Each row comes from the steps of one walk. Every step used is in the known rows, and no mark comes twice. Write the walk behind each row, first mark first.
Known rows
u, m, g, q, d: [  0.7   0.8  12.3   1.0 -33.1  14.2  -1.7   9.5 -38.9  29.0 -49.9 -35.5
  35.1   2.5  14.0 -17.6   5.5 -27.0  13.2]
h, g, m: [ 17.5 -10.2  18.7  15.9   0.1  -1.7  -9.4 -17.0 -18.0 -14.6   6.0 -14.4
  25.9 -23.2 -16.6  20.1  -1.0  -6.3  25.2]
g, h, r, e: [  4.0  -9.4 -17.9  21.1 -32.5   3.2  -1.9  12.0  13.4 -27.8  24.6  -6.7
   6.9   8.1  -5.1  16.2  -2.5  17.9 -22.7]
e, r: [  4.8   2.6  21.7   6.2 -38.0  13.7  -4.4 -10.9  -2.5  17.7  27.4  24.8
 -20.7  -5.8   7.3 -12.4  23.4  10.3  11.3]
m, g: [-13.2 -10.1  29.3  13.9 -26.5  -2.1  11.1 -25.9 -31.5   6.9 -21.4  -4.7
  13.2 -30.0  21.2 -13.4  17.6  -4.1  19.2]
m, g, q, d: [ -4.6 -18.0  22.4  18.9 -63.4  -5.3  16.1 -10.2 -42.6   4.7 -30.8 -25.7
  45.7  20.3  27.6 -11.5  13.9 -14.8  14.2]
q, g, h, r, e, u, m: [ 22.8   5.1 -27.0  11.0  30.8  18.2 -30.2  39.1  27.6   2.7   5.1   3.3
 -28.5  31.3  -8.0  14.7 -20.6   1.9 -29.8]
r, h, g, m, u, e: [-17.9   3.0 -11.6 -21.9  52.2 -31.9  15.3   5.5  10.3 -23.9 -23.6 -17.1
  18.9 -22.8 -17.7  21.5 -20.7  -3.9   4.6]
g, h, r, e, u, m: [ 23.1  -3.0 -36.3  -0.2  15.3  34.7 -23.3  27.2  30.9  -0.9  15.0 -15.2
 -16.4  25.7  -2.4   3.3 -15.2   3.2 -28.7]
q, g, h: [ -8.1  -8.0  18.7  15.3 -22.2 -12.6 -20.9   6.7  -7.5  -5.4 -25.4   1.9
  -1.9  12.1   2.5  23.3  39.2   3.5 -16.0]
m, u: [-19.1  -6.1  19.6  -4.9  -5.3  -5.3  14.1 -17.7 -33.4  11.7 -15.1   1.1
 -10.6  -2.0  -9.4 -12.0  23.9  -7.1 -10.2]
u, e, r, h, g, q, d: [-14.4  10.5 -23.2 -19.1 -34.2 -16.6  16.0   7.4  24.6  -0.7  23.7   9.4
  21.4  30.1  15.9   5.1 -13.9  -4.1   9.4]
m, u, e, r: [-12.8  23.7   4.4 -19.3  11.3  -9.7  19.0  -9.8  -2.4  27.4   4.2  41.1
 -22.4  -6.0  -1.4 -41.8  16.2   3.8  -8.2]
h, r: [ -9.1  -3.5   2.0  21.5 -42.8   6.0   7.8 -19.8  -9.3  -0.6  38.2  16.2
   4.8 -12.4   9.7 -26.2  15.6  -4.6   8.4]
e, r, h, g, q: [ -7.7  -2.5 -14.1 -29.1 -27.7   3.9   6.0  -2.7  17.6 -32.2  36.1  -3.8
   9.3  17.3  -7.6  32.2 -11.0  16.7  21.5]
m, u, e, r, h, g, q, d: [-19.2  13.6 -23.7 -36.1   0.4 -32.0  33.8  10.5   8.9   5.4   8.2   8.9
  13.3  37.5  -2.6  -2.0 -22.8  -8.1  -3.2]
u, e, r: [ -6.8  21.4   5.5  -3.0 -23.0   4.8   1.2 -13.5  12.5  22.2  19.3  42.3
 -13.8 -12.8  19.0 -35.5  24.2   5.6   4.3]
u, m: [ -6.6   8.5  11.6  -5.1  -5.6  28.7 -19.3  -3.5 -14.8  27.2 -20.7  -5.9
 -12.7 -25.1  -4.5  -9.8  24.2 -16.2   2.9]
g, m, u, e: [ -1.1   8.8   9.7   1.8  28.2 -13.3   5.3   1.8 -14.5  -1.0 -37.3  -5.7
  13.1 -18.0 -12.9 -17.2  11.7  -5.6  -6.9]
m, u, e, r, h, g: [-29.1  20.4 -16.5 -39.7  34.5 -29.1  28.2  -6.9  21.3   5.0  15.8  30.7
 -16.9 -11.4  -6.7  -2.6 -17.8   4.7   2.4]
e, u: [  1.3 -20.3  11.6  10.2 -22.4  19.9  -6.9 -27.0  -7.1  11.0   9.9   0.0
 -16.3  25.6  24.5 -10.6  25.4  -6.2  -2.9]

Which walk is each row?
[ 11.4  -0.7  34.9  20.6  29.2 -19.9  -8.1  15.8 -33.0  -0.9 -37.3  -7.2
  -1.7  -3.8 -29.3  14.9   5.6  -0.1   0.8]	q, g, m, u
[ 17.3   4.3 -15.0   8.9  25.0  28.0   0.4   6.1   5.6  16.5   8.3  -2.7
 -11.4  -9.9  11.8 -21.6 -42.2  -4.1   5.3]	h, r, e, u, m, g
[-28.8  16.7 -11.1 -31.7  15.3 -17.5  21.9  11.4  26.0   8.3  -0.6  20.7
 -26.6  -6.3   5.4 -12.3   3.2  12.4  -9.3]	m, u, e, r, h
[-10.0  -8.8  -1.6  -9.8 -32.2   7.4   3.3 -34.5 -27.0 -25.8  11.9  -6.2
  29.7  16.4  -9.9  10.3   8.7  -7.4  14.1]	h, g, q
[ -2.4  -0.9   6.5  -9.5   3.5   9.6 -17.9  11.6 -10.9  12.5 -56.0 -32.4
  15.4 -33.0   8.1  -4.1  25.1  -7.9  -0.1]	u, m, g, h
[  1.8  22.1   3.7  -8.4  48.7 -32.9  -2.6  44.6  27.6  -3.5 -23.1  12.9
 -17.2  -9.1 -13.4  15.5 -13.7  19.5   1.2]	q, g, m, u, e, r, h
[ -9.0 -18.3  17.1   8.1 -27.0  -9.9  -0.4  -8.2 -15.3 -10.3 -35.9 -24.2
  24.8 -15.9  20.2   3.2  32.4   5.1  -1.2]	m, g, h
[ -3.3  -4.3   0.4  23.7 -28.0 -16.9  -9.0   8.6   2.1 -11.4  14.2  15.4
   6.3   8.0   1.3   2.4  24.8   2.4 -11.9]	q, g, h, r
[ 12.4  -7.7  17.0   0.7  32.6 -16.9   6.1 -13.9 -33.3  -8.7  -8.8 -15.5
  17.1 -17.1 -35.0  13.8  -9.2  -8.0  12.2]	h, g, m, u
[ 11.3 -12.2 -14.3  23.7 -16.9  21.7   5.6  -9.8  12.6  -7.2  49.4  11.3
 -17.8  29.0  13.4  -8.4 -22.8   9.1 -11.3]	h, r, e, u
[  7.3  -2.8   2.5  -7.8   8.9  40.0 -24.6  -7.0  -2.8  32.3 -11.7  -8.2
 -27.4   7.7  12.3 -18.3  18.8 -19.2  -3.1]	e, u, m
[  1.5 -18.1   3.1   4.3   3.4  -8.7  -6.6   4.2  10.7 -34.5   0.1 -34.0
  20.7 -26.2 -10.9  49.4 -14.2   2.4  23.0]	r, h, g, m
[ 13.4   0.2  -5.2  -2.0  19.9  44.1 -22.9   8.0   7.9  20.7  -9.7 -10.4
 -37.2  14.8  -0.3   7.7 -14.3  -4.5 -15.1]	r, e, u, m
[ 16.7 -12.8 -17.1  27.7   0.4  -1.4 -13.2  20.2  24.4 -18.1  24.9  10.1
 -16.1  47.0   4.6  20.1 -14.8  15.3 -28.5]	q, g, h, r, e, u
[  8.1 -17.5   4.2  15.6 -11.6  23.2  -5.5 -12.3   2.2  -0.3   8.9  -3.3
 -27.1  32.3  11.7  14.5  -7.6   8.7 -15.6]	r, e, u
[  0.1  10.6   2.0  -7.7  48.6 -24.3  12.0 -16.2 -20.0  -4.9 -18.8   2.5
  23.1 -21.7 -25.0  -8.3  -9.6 -11.6   6.8]	h, g, m, u, e
[ 16.3 -23.7 -18.8  21.0  -6.9   2.3   7.3   5.7  14.4 -22.0  13.8 -14.1
  10.0  21.4  23.0   0.1 -20.1  17.3 -14.4]	m, g, h, r, e, u
[ 17.8  21.7   1.5 -15.6  47.4 -19.4   9.0  -4.8  -2.6   6.7  10.1  24.9
   7.0 -19.9 -26.2 -17.0 -16.7   2.8  14.4]	h, g, m, u, e, r
[ 12.1 -10.4  23.4   8.8  14.1  -3.9  -0.9   2.7 -29.8  -6.2 -26.3 -24.7
   8.3 -12.2 -23.6   3.5  13.6   0.6   0.1]	g, m, u
[ 18.3   4.9 -22.8   7.8  14.6  40.1 -13.0   9.8  17.3  13.4  30.2   3.7
 -28.8  10.8   0.0 -13.5 -28.7  -4.4  -9.9]	h, r, e, u, m
[  7.8  13.2 -11.9 -11.4  17.9 -13.6  -4.2  11.5  42.4 -17.5  19.5   6.3
   9.1 -28.3  -1.6  20.0 -20.1  12.0  25.3]	u, e, r, h, g, m
[-21.5  16.5 -15.6 -23.9   0.6 -14.8  11.5  -9.7  37.9   0.5  30.3  31.2
  -9.9 -18.3  12.0   2.7  -9.9   5.0  14.9]	u, e, r, h, g
